What can hang from each mark:
q965: q893
q241: q207 q583
q406: q207 q583
q207: q241 q315 q406 q893
q315: q207
q583: q241
q893: q207 q965

Every row comes from one small tree of marks. The marks that hang from a mark follow it in brackets, in the order of their numbers. Every link used is in the known rows. Which tree was each row made from?
Known rows:
q315(q207(q241 q893(q965))): [ 14.8  -1.7  29.5 -15.0   6.6 -20.1  12.0   9.6 -12.1  16.3 -24.8 -19.8
   1.9  -6.6  -0.2  20.4  -7.1  16.1  14.1 -19.3 -15.5  10.8   6.3  -3.6
  16.1]
q315(q207(q241(q583) q406 q893)): [  6.9  33.1 -20.4  28.4  35.2  11.1  45.3  -2.2  -6.8  25.1  31.9  27.6
 -37.6  38.7  -4.2  24.5   2.5  -0.5  58.9   7.8   9.2   0.7 -13.3 -14.0
   0.3]
q965(q893(q207(q241 q315 q406))): [ 33.7 -14.2 -13.3  13.6  17.0 -15.0  -6.2  -8.8  -8.1   6.2   7.4 -12.0
   8.8   0.9   7.3  -9.2  27.0   0.2 -18.9  -7.6  -5.7   6.5  -6.6  18.1
 -34.3]
q315(q207(q406(q583) q893(q965))): [-17.5  10.5  26.4  22.0  26.7  -2.5  19.0   4.8   9.0  19.9  -4.4  31.1
  -1.8  18.3 -26.5   8.9   5.8  10.9 -13.2 -29.2 -30.0   5.8   4.7  -3.2
   3.0]
q893(q207(q241 q315) q965): [ 16.1 -39.3  23.1 -33.3 -37.7 -13.5 -24.5   6.8   4.5  -7.5 -39.9 -38.3
  42.0  -2.7  11.3  -0.4  11.4  11.7 -27.8 -11.2 -21.6  24.3  -2.8 -10.1
 -19.7]
q406(q207(q241 q893) q583): [ -2.7  18.3  -0.7 -36.2  16.2   5.7 -15.6 -11.7  -1.8  25.5   4.3  -2.0
 -10.7  12.6   0.9  -4.5  -9.0  26.6 -31.2 -13.4  26.0 -31.2  22.0  37.4
  12.0]
q207(q406 q893): [ -5.1   3.3   6.7  20.4  14.3 -21.0  11.7  -0.6 -23.1  27.1 -17.6   9.4
 -22.1  -2.6  -1.4  -2.7   5.8  -7.1  -6.1   9.8   9.0 -12.1  -2.1  -0.6
  16.1]
q315(q207(q406 q893(q965))): [ -5.6   3.2  23.0  16.5  13.5 -16.0  12.3  15.9  -7.4  21.4 -17.0   8.3
  -0.8  -0.9  -1.8  19.5   3.3   4.3   6.3 -10.6 -25.9  14.5  -9.5 -16.6
  14.3]
q241(q207 q583): [  0.2  51.4 -22.8   2.2 -15.1  28.1 -10.0  -9.0  32.5 -39.7 -11.6  -2.9
   5.1 -31.2 -28.4  -7.7   9.2  -5.2  19.3  44.0  10.0  -0.5   1.8 -19.7
  15.0]
q406(q583(q241(q207))): [  9.4  23.8   3.6 -22.6  17.0  -6.2  -8.1 -31.7  23.3 -40.1   1.1  28.9
  10.9 -16.4 -25.2 -43.0  -6.1   0.5 -37.0  10.6 -11.8 -36.5  40.8  41.6
   9.8]
q965(q893(q207(q241 q315))): [ 37.1  -5.5   3.8   0.3  -1.9 -16.9 -28.1   0.1 -10.6 -14.5 -14.0 -30.2
   8.2 -14.3 -10.1 -12.2  10.6  11.3 -23.7 -15.2  -3.0  18.7   3.7  24.4
 -22.1]
q207(q241 q315 q406 q893): [  9.1 -31.0  -4.9  15.3  12.7  -7.5  32.4  11.1 -41.9  28.0  31.7  -4.7
 -37.5  20.6  39.0   6.2 -11.1 -10.2  29.0 -11.5  17.9  -2.7  -7.6  -0.1
  -5.6]
q583(q241(q207(q315))): [  0.8 -11.7   5.5 -14.1  -6.1  -1.6 -18.5  -6.6   1.1 -48.7   9.8   7.1
  10.5 -29.9  -1.9 -34.9 -20.2 -20.3  -1.8  10.1  -9.6 -15.3  17.5  12.2
  15.7]
q583(q241(q207(q315 q406 q893))): [ -4.5 -17.5   1.2  -0.2  22.0   2.2  17.0  17.8 -10.8 -19.9  45.2  46.7
   1.1   1.2  18.9 -34.2 -19.3 -41.6  22.0 -15.6  -9.7  -5.4   3.1  10.0
  11.3]
q315(q207(q241 q406 q893(q965))): [ 10.7 -14.3   8.4  -3.3  23.5 -14.6  37.3  10.5 -15.4  36.9   4.0  -0.1
  -2.0  12.5  17.6  23.9   9.0   7.3  27.4 -13.8 -26.2  -3.8  -4.1  -8.6
   2.7]
q315(q207(q241(q583))): [ 11.8  32.9 -21.6  13.7   5.5   6.0   9.9 -26.4   7.8  -7.2  -2.5 -12.8
 -21.3   7.0 -23.3  22.6  -7.6  16.3  30.8  29.1  13.4   2.6   6.0 -12.4
   2.3]
q207(q315 q406(q583(q241)) q893): [-25.2 -24.2   5.2  15.5  33.7  -3.0  23.1  -3.0 -14.6  -7.9  33.7  50.7
 -31.2  34.6  -2.2 -29.2 -21.7 -25.6 -22.7 -28.4  -2.0  -1.6  14.3  29.4
 -15.3]
q241(q207(q315 q406 q893) q583): [-11.8  26.0 -19.7  29.4  -4.9  41.4  23.8  31.8  10.5 -19.2  47.0  27.2
 -13.3  14.8   7.8  -2.7  -0.3 -31.0  62.4   1.1   8.8  22.8 -21.2 -35.1
   1.7]
q315(q207(q406 q893)): [  0.3  27.5  15.0  30.9  29.7 -12.0  11.8  -0.7  -8.0  31.2  -6.1  21.4
 -27.7  12.6 -20.9   8.5   1.2   5.4  14.0  -7.9  -5.1  -4.7  -4.3  -1.9
  24.4]
q406(q207(q241 q315)): [ -6.7 -26.8 -12.2 -21.8 -10.8   4.6 -35.6 -17.6  -7.4   8.3   8.9 -41.8
   7.3  -8.5  25.8  15.8 -18.1  16.3 -16.0   3.2  19.3 -28.3   2.7  18.9
   2.2]
q406(q207): [-15.9   6.0  -2.5  -8.8 -17.1 -17.1 -54.4 -31.1   8.3   5.8 -39.3 -25.7
  14.2 -37.0 -12.2   8.9  -0.3  21.3 -43.6  25.5  17.6 -39.6   4.1  20.2
  32.9]
q583(q241(q207(q315 q893))): [  5.0  -4.5  17.1 -15.0   0.8  -1.3  -5.9  19.9  -2.4 -31.6  22.7  29.6
   0.6 -18.1   0.2 -42.0 -31.6 -27.5  13.6 -16.2   2.8   3.5  14.7  11.5
  27.4]
q406(q207(q315 q893)): [-21.0  -3.3  15.1  -3.8 -27.1   4.6 -45.8  17.1 -13.5  11.7  -4.3 -14.1
  -1.9  -8.9   4.8   7.6 -31.2   5.1 -19.6 -28.9  33.3   7.1 -13.0  10.6
  19.0]
q406(q207(q315) q583(q241)): [-39.4 -26.6   3.8 -15.0  -3.6   2.5 -42.7 -29.0   9.1 -21.0  15.2  11.5
   5.2   6.8  -9.7 -14.0 -34.4   1.9 -63.7 -15.8  10.5 -28.1  30.2  46.1
  -7.5]
q965(q893): [  8.2  24.1 -16.8  25.6   5.4 -33.8 -19.9 -12.9 -15.0 -11.5 -48.9 -35.7
  -5.1 -52.9 -38.1  -5.2   1.6   6.4 -40.7  15.7  14.8 -10.7   9.2  30.1
   4.2]

Write each row's tree:
[ -8.5 -15.0   3.7  31.4   2.9  -0.9   4.8  10.8 -31.8  16.5   4.7   4.5
 -29.5   5.2  12.5   2.1 -10.8 -18.5   7.5 -16.7   6.9  16.5 -11.9  -9.4
  -1.1] -> q207(q315 q406 q893)
[ -3.2  17.6   7.9  19.3  17.9  31.2   9.0  23.7   7.8  -2.6  50.7  34.1
 -14.4  20.0   3.5 -22.3   0.7  -9.8  17.2 -30.8  -8.6  13.1   4.1   5.2
  -1.6] -> q241(q207(q315 q406(q583) q893))
[  4.0 -10.7 -24.7  10.3 -11.5  21.0   4.8 -15.6  10.7  -0.1  19.3  11.6
  -1.1  32.3  16.8   8.2  28.0  -3.6  13.9  17.4   0.0  17.7 -11.9 -23.6
 -33.6] -> q893(q207(q241(q583) q315 q406))
[ -4.8 -30.8  35.7 -17.4 -52.6 -17.0 -44.4   6.3  12.0 -15.0 -58.1 -29.5
  44.5 -22.3 -14.5  -2.8   8.0   9.9 -41.7  -7.1 -32.1  33.3  -7.1  -8.9
  -6.7] -> q893(q207(q315) q965)
[-11.2  17.1 -38.4 -21.9 -15.7  11.5 -13.4 -34.9  19.1   0.7  -4.2 -19.8
   6.1  -4.7   0.9  29.7  -6.2  17.0  -8.8  39.8  38.5 -34.7  -7.7   1.8
   4.9] -> q406(q207(q241(q583)))
[ 44.5  15.1  -5.9 -10.2   6.1 -35.2 -23.4 -21.6   0.6  -3.9 -40.0 -26.5
  17.4 -23.6 -24.7 -14.1  29.6  14.6 -44.0   6.8   1.0  -7.3   5.7  32.5
  -8.7] -> q965(q893(q207(q241)))
[-13.4  20.9 -29.3 -23.4 -10.5  16.7   2.7  -3.6   6.7   9.2  11.0  -0.7
  -5.1  10.6  -0.1  20.5  -9.8  10.4   9.6  12.7  46.2 -17.8  -2.1   2.0
  13.9] -> q406(q207(q241(q583) q893))
[-12.5 -15.3  -1.5 -14.0  -0.2  20.5 -32.2 -25.7   7.2   7.3  26.3 -28.3
  -0.2  14.5  13.8   8.5 -23.9  28.7 -38.3 -12.7  15.7 -25.5  16.5  33.1
  -8.0] -> q406(q207(q241 q315) q583)
[ 24.4  12.8   5.9  13.4  47.5 -15.6  29.7  -8.3 -26.1  40.7  24.0  10.6
 -35.4  24.1   7.5  10.6  -1.1   9.7  33.6  -3.7  -9.0 -19.5  -0.7  -0.1
  10.5] -> q315(q207(q241 q406 q893))
[ 34.9  21.6  20.7   1.1  23.0 -12.5  10.7  -1.7 -21.5  24.2  -8.0 -10.8
 -27.2  -3.1  -4.8   5.7 -11.3  20.2  20.5 -12.6   4.0  -4.4  14.8   8.2
  30.1] -> q315(q207(q241 q893))
[-18.5 -19.6   6.0   2.3  -2.1 -23.8  21.1  13.7 -15.6  18.1 -34.6   2.6
   7.6 -14.9  11.5  11.5   8.3  -6.6 -18.0   8.6  -4.2   3.6 -16.0 -13.6
   8.1] -> q207(q406 q893(q965))
[-12.4   6.9  19.0 -42.6   3.9  -7.8   9.9  15.7  26.0 -36.5  -5.6  38.7
  23.1 -19.4 -23.6 -39.4  -7.0 -13.0 -29.6 -24.0 -22.6  -2.0  31.4  26.1
  14.2] -> q406(q583(q241(q207(q893(q965)))))
[ -1.3 -44.4  22.7 -16.0 -19.4 -10.1  10.3  31.6 -25.7   4.4 -16.0 -36.1
   3.4  -9.5  26.7   9.3 -14.5   2.6   7.1 -22.8   3.8  25.6  -7.2 -10.4
  -5.6] -> q207(q241 q315 q893(q965))
[-12.0  23.4 -32.0  30.4 -13.5  40.0   8.1   5.8  23.4 -28.2  39.3  15.0
  -0.7   3.6   5.1   4.0   7.6 -23.5  42.0  28.2   0.0   6.9 -21.3 -35.4
  -7.7] -> q241(q207(q315 q406) q583)
[  5.4 -17.6  14.6  16.3 -16.0  -8.6 -30.4 -10.7   0.3   4.6 -23.2   3.4
  11.0  13.0  -2.1  -8.6  16.3  -2.6 -15.5   3.3 -19.9  17.2 -14.5  -2.2
 -12.6] -> q893(q207(q315 q406))
[ -7.0  30.4 -17.0  20.6 -31.4  39.9 -16.0  12.2  27.9 -46.4  13.0 -12.4
   4.7 -14.5 -13.8  -4.5  -5.7  -6.3  32.4  21.3  10.8  23.0 -12.2 -29.2
   3.8] -> q241(q207(q315) q583)
[ -7.0  38.7 -43.7  16.3   2.6  26.7  17.4  -7.8  30.8 -23.8  10.1  17.5
   6.0 -10.3  -9.2   0.7  25.0 -19.7  33.6  50.5  -4.4 -15.9 -10.9 -26.6
   5.3] -> q241(q207(q406) q583)
[  2.7   0.9  -2.8 -37.3   0.8 -13.8 -15.3  -7.0  -8.0  27.9  -4.5 -17.1
  -0.6  -6.1  15.4  10.1 -13.8  14.5 -10.6  -1.7  35.4 -32.7  10.1  21.9
  27.4] -> q406(q207(q241 q893))
[  3.9  -5.8  -6.4  17.3  -3.4  14.1  -6.5   3.2   4.6 -11.5  24.7  -3.2
   3.7 -10.4  17.6  -6.9   7.7  -9.6  20.1  11.6 -13.8 -10.1  -8.6 -10.8
   9.1] -> q241(q207(q315 q406))
[  6.7  -3.6  -5.5  33.7   7.6 -17.1 -24.9  -0.7  -2.7  -1.4  -7.0  -5.6
   5.9 -14.7 -13.9  -9.7  26.5  -5.2 -34.3  -4.2 -16.8  17.1 -16.7   7.9
 -22.2] -> q965(q893(q207(q315 q406)))
[  5.4 -51.2   7.2 -25.0 -20.0  -7.4  -1.3   1.9  -0.4   9.8  -9.5 -18.3
  35.7  16.9  34.1   6.1  26.6  -1.1 -12.7  -5.0 -35.6  12.7 -15.2 -11.8
 -32.2] -> q893(q207(q241 q315 q406) q965)
[  1.8   4.1 -49.2   9.2  12.4   5.1  38.9 -37.1  -2.0   5.9   2.0  -7.4
 -20.8  15.5  17.1  22.6  17.6  -7.3  17.9  52.1  19.5 -23.1  -1.0 -11.7
 -19.6] -> q207(q241(q583) q406)
[ 10.6  16.1  20.7   8.0 -16.4  13.8 -18.0  34.2   1.4 -17.0   7.0  -4.7
  -2.1 -22.1  -0.8 -23.4 -18.1  -4.5  32.1 -23.1   5.2  17.0  -1.3  -6.1
  26.9] -> q241(q207(q315 q893))
[-30.8  -1.9 -20.5 -44.5 -29.4   9.2   7.9   9.8  18.7  10.0  -5.4 -10.8
  23.9  -2.2   9.8  37.6  -0.6   8.3  -0.5   7.6  32.0  -3.6 -11.5 -15.9
   2.0] -> q406(q207(q241(q583) q893(q965)))
[ -0.9   0.1  -3.6 -35.2 -35.3  -3.6  -0.7 -13.5  28.4 -15.1 -49.6 -14.4
  40.8  -9.1 -11.1  13.7  33.9   8.3 -16.1  38.2  -7.4  13.7  -3.8 -22.1
 -23.1] -> q893(q207(q241(q583)) q965)
[ -0.4  14.6  20.9 -25.9 -24.3 -11.9  -6.9  34.6  16.1 -16.3 -33.1  -6.0
  31.4 -48.3  -7.8 -11.8   1.6  -3.2  -0.1   4.0 -16.7   9.8   3.1  -9.5
  32.7] -> q241(q207(q893(q965)))
[ -5.4   9.2  -5.5  22.6   6.8  31.1  -5.2   0.3  14.8 -11.9  39.4  12.6
  -5.2  10.3   0.9 -19.4   9.2  -3.7   2.2  -7.7 -20.5  -6.6   4.8   3.0
 -11.2] -> q241(q207(q315 q406(q583)))
[ -7.9  18.1  14.5  17.3  55.9 -12.7  23.1 -18.2   2.7   6.6  24.3  66.3
 -27.6  30.7 -30.3 -20.8 -16.3  -5.2 -16.6 -26.5 -17.4 -20.1  23.1  33.6
   4.5] -> q315(q207(q406(q583(q241)) q893))
[ -6.6  50.4 -24.1  20.5   0.6  25.3  31.2  15.5  21.4 -10.8  20.4  38.7
  -4.7  -0.5  -7.7  -1.8  17.3 -18.4  51.4  21.3  11.1  -2.3 -12.2 -30.5
  18.4] -> q241(q207(q406 q893) q583)
[-12.4  -6.0   8.5 -16.9   6.9  19.0 -16.6   5.7  -4.9  19.1  33.3  -3.5
 -14.3  27.6  12.9   0.0 -24.5  20.2 -13.4 -45.5  33.3 -10.2  10.6  29.3
   0.1] -> q406(q207(q241 q315 q893) q583)
[ 22.2 -27.2   0.7  -9.0   4.8  -0.7  -9.5 -15.5 -10.1  14.2   5.6  -6.4
   4.9  18.6  25.7  -6.7  22.7   3.1  -6.3   0.2 -15.4   0.4  -7.2   4.3
 -26.5] -> q893(q207(q241 q315 q406))
[ -7.4  -5.7 -23.7  15.4 -22.1  23.5   8.2 -12.6  -8.9 -19.6   6.0 -31.7
 -23.6   9.4  11.4  11.8 -13.4   0.5  20.1  25.7  25.8  14.6  -1.4 -17.0
 -21.5] -> q207(q241(q583) q315)
[ -2.3  17.3  -1.3  -7.0  -9.5   3.6  31.7  14.9   6.3  -2.1  -6.1  -7.0
  -2.9   8.7  -9.0  28.6  -1.9  10.9  35.1  -5.6  -0.3  24.4  -5.4 -26.0
   2.6] -> q315(q207(q241(q583) q893(q965)))
[-13.2 -13.6  10.9   2.5  -9.4  10.5  11.2  42.0   2.0  -3.8  16.9  11.0
  19.7 -11.2  30.1  -3.2  10.1 -23.1  29.2 -18.1 -18.4  20.6 -21.3 -27.9
   8.3] -> q241(q207(q315 q406 q893(q965)))
[ 16.9 -13.6   6.9  -0.5  15.4  11.5  -7.0 -20.0   4.3  14.2  22.5  10.8
  -2.6  49.4   9.3 -17.6  17.0  15.9 -19.2 -15.6 -14.5   2.4   9.4  13.9
 -37.8] -> q893(q207(q241 q315 q406(q583)))
[  4.7 -38.0 -19.6  18.9   8.3   1.7  12.2 -14.3 -31.8  17.6  18.8 -25.8
 -19.6   9.2  35.5   7.2   1.8  -2.8   8.1  14.8   2.2 -11.3   1.0   1.7
 -15.0] -> q207(q241 q315 q406)
[ -6.3  29.8   1.9  38.9  41.3   0.1  -5.4 -33.0   4.0  19.6   0.8  14.3
 -26.1  20.7 -31.2   4.6   5.1  23.5 -19.6  -0.6 -23.1 -19.3  18.5  18.9
  -4.1] -> q315(q207(q406(q583)))
[-16.5  33.2  -2.2 -19.5 -34.2  14.3  16.5  33.5  33.1 -27.1 -21.9   9.3
  30.0 -28.0 -18.1  -0.7   7.5 -14.1  24.3  18.3  -1.8  28.7 -13.3 -44.0
  20.6] -> q241(q207(q893(q965)) q583)
[ 20.5  14.6 -22.1  12.2 -14.4   5.7  -9.0  -2.9  12.7 -23.5   0.9 -23.0
   2.8  -2.7 -22.2   4.1  14.5  -3.9  -5.3   0.3  13.8  33.8  -7.5  -0.8
 -32.6] -> q965(q893(q207(q241(q583) q315)))
[  5.9 -22.8   8.8 -33.8  -8.2 -27.5  17.9  10.5 -15.4  10.6 -41.9 -22.6
   2.6 -23.1  14.0   6.9  -3.7   5.7 -13.5   3.8   2.2   3.1   8.8  -2.7
   7.8] -> q207(q241 q893(q965))
[ 23.9 -17.5  13.0 -49.6 -26.7 -34.6 -16.8 -15.8  10.2   2.4 -66.1 -26.0
  48.0 -20.0  -3.0  -0.5  26.0  22.0 -36.1  13.1 -26.8   0.0   2.0   4.7
  -6.1] -> q893(q207(q241) q965)
[ -2.9 -29.3  -0.4 -18.1  12.6 -19.5  40.2   6.4 -21.0  32.0  -9.4  -7.1
   2.3  -1.8  34.8  12.9  13.8  -6.3   1.8   9.0  -3.1  -6.6  -4.6  -7.0
  -3.7] -> q207(q241 q406 q893(q965))
[-21.0 -26.4  -4.7  -2.8 -34.0  17.6  27.6  32.4  -5.6 -14.3   2.9 -21.6
  -7.7   5.3  11.8  27.0 -14.5  -7.7  27.0  -9.7  22.9  41.9 -13.7 -33.4
 -23.3] -> q207(q241(q583) q315 q893(q965))
[-10.1   6.9  -0.9  25.2  53.0 -12.0   6.3 -43.5   5.8  -2.7  16.1  45.1
 -15.9  27.4 -37.1 -18.8  -9.2  -0.7 -35.7  -0.9 -28.6 -35.1  25.7  38.4
  -6.1] -> q315(q207(q406(q583(q241))))
[ 33.5 -18.6  19.6 -15.3 -19.9  -9.2 -32.7 -12.6  -7.7   2.1 -22.9 -26.0
  11.9   0.3   4.4 -10.0   0.7  12.5  -9.7  -3.7  -8.7  12.1   8.2   6.0
 -10.7] -> q893(q207(q241 q315))
[ -3.7  12.8  40.2   0.2  -9.6 -26.8  -8.0  21.9  -2.1   8.9 -44.1  -6.6
   8.1 -25.0 -30.5  17.3 -10.1  14.6  -0.3 -18.8 -13.9  24.8   4.3 -13.7
  26.4] -> q315(q207(q893(q965)))
[-18.4  -7.4  14.4  34.2  20.5  18.6  10.7   8.5 -18.3  13.5  22.4  23.0
 -33.4  29.8  -1.9 -17.3 -10.6  -6.5  -9.0 -25.6  10.2  16.7  -3.7   5.7
 -14.5] -> q207(q315 q406(q583) q893)
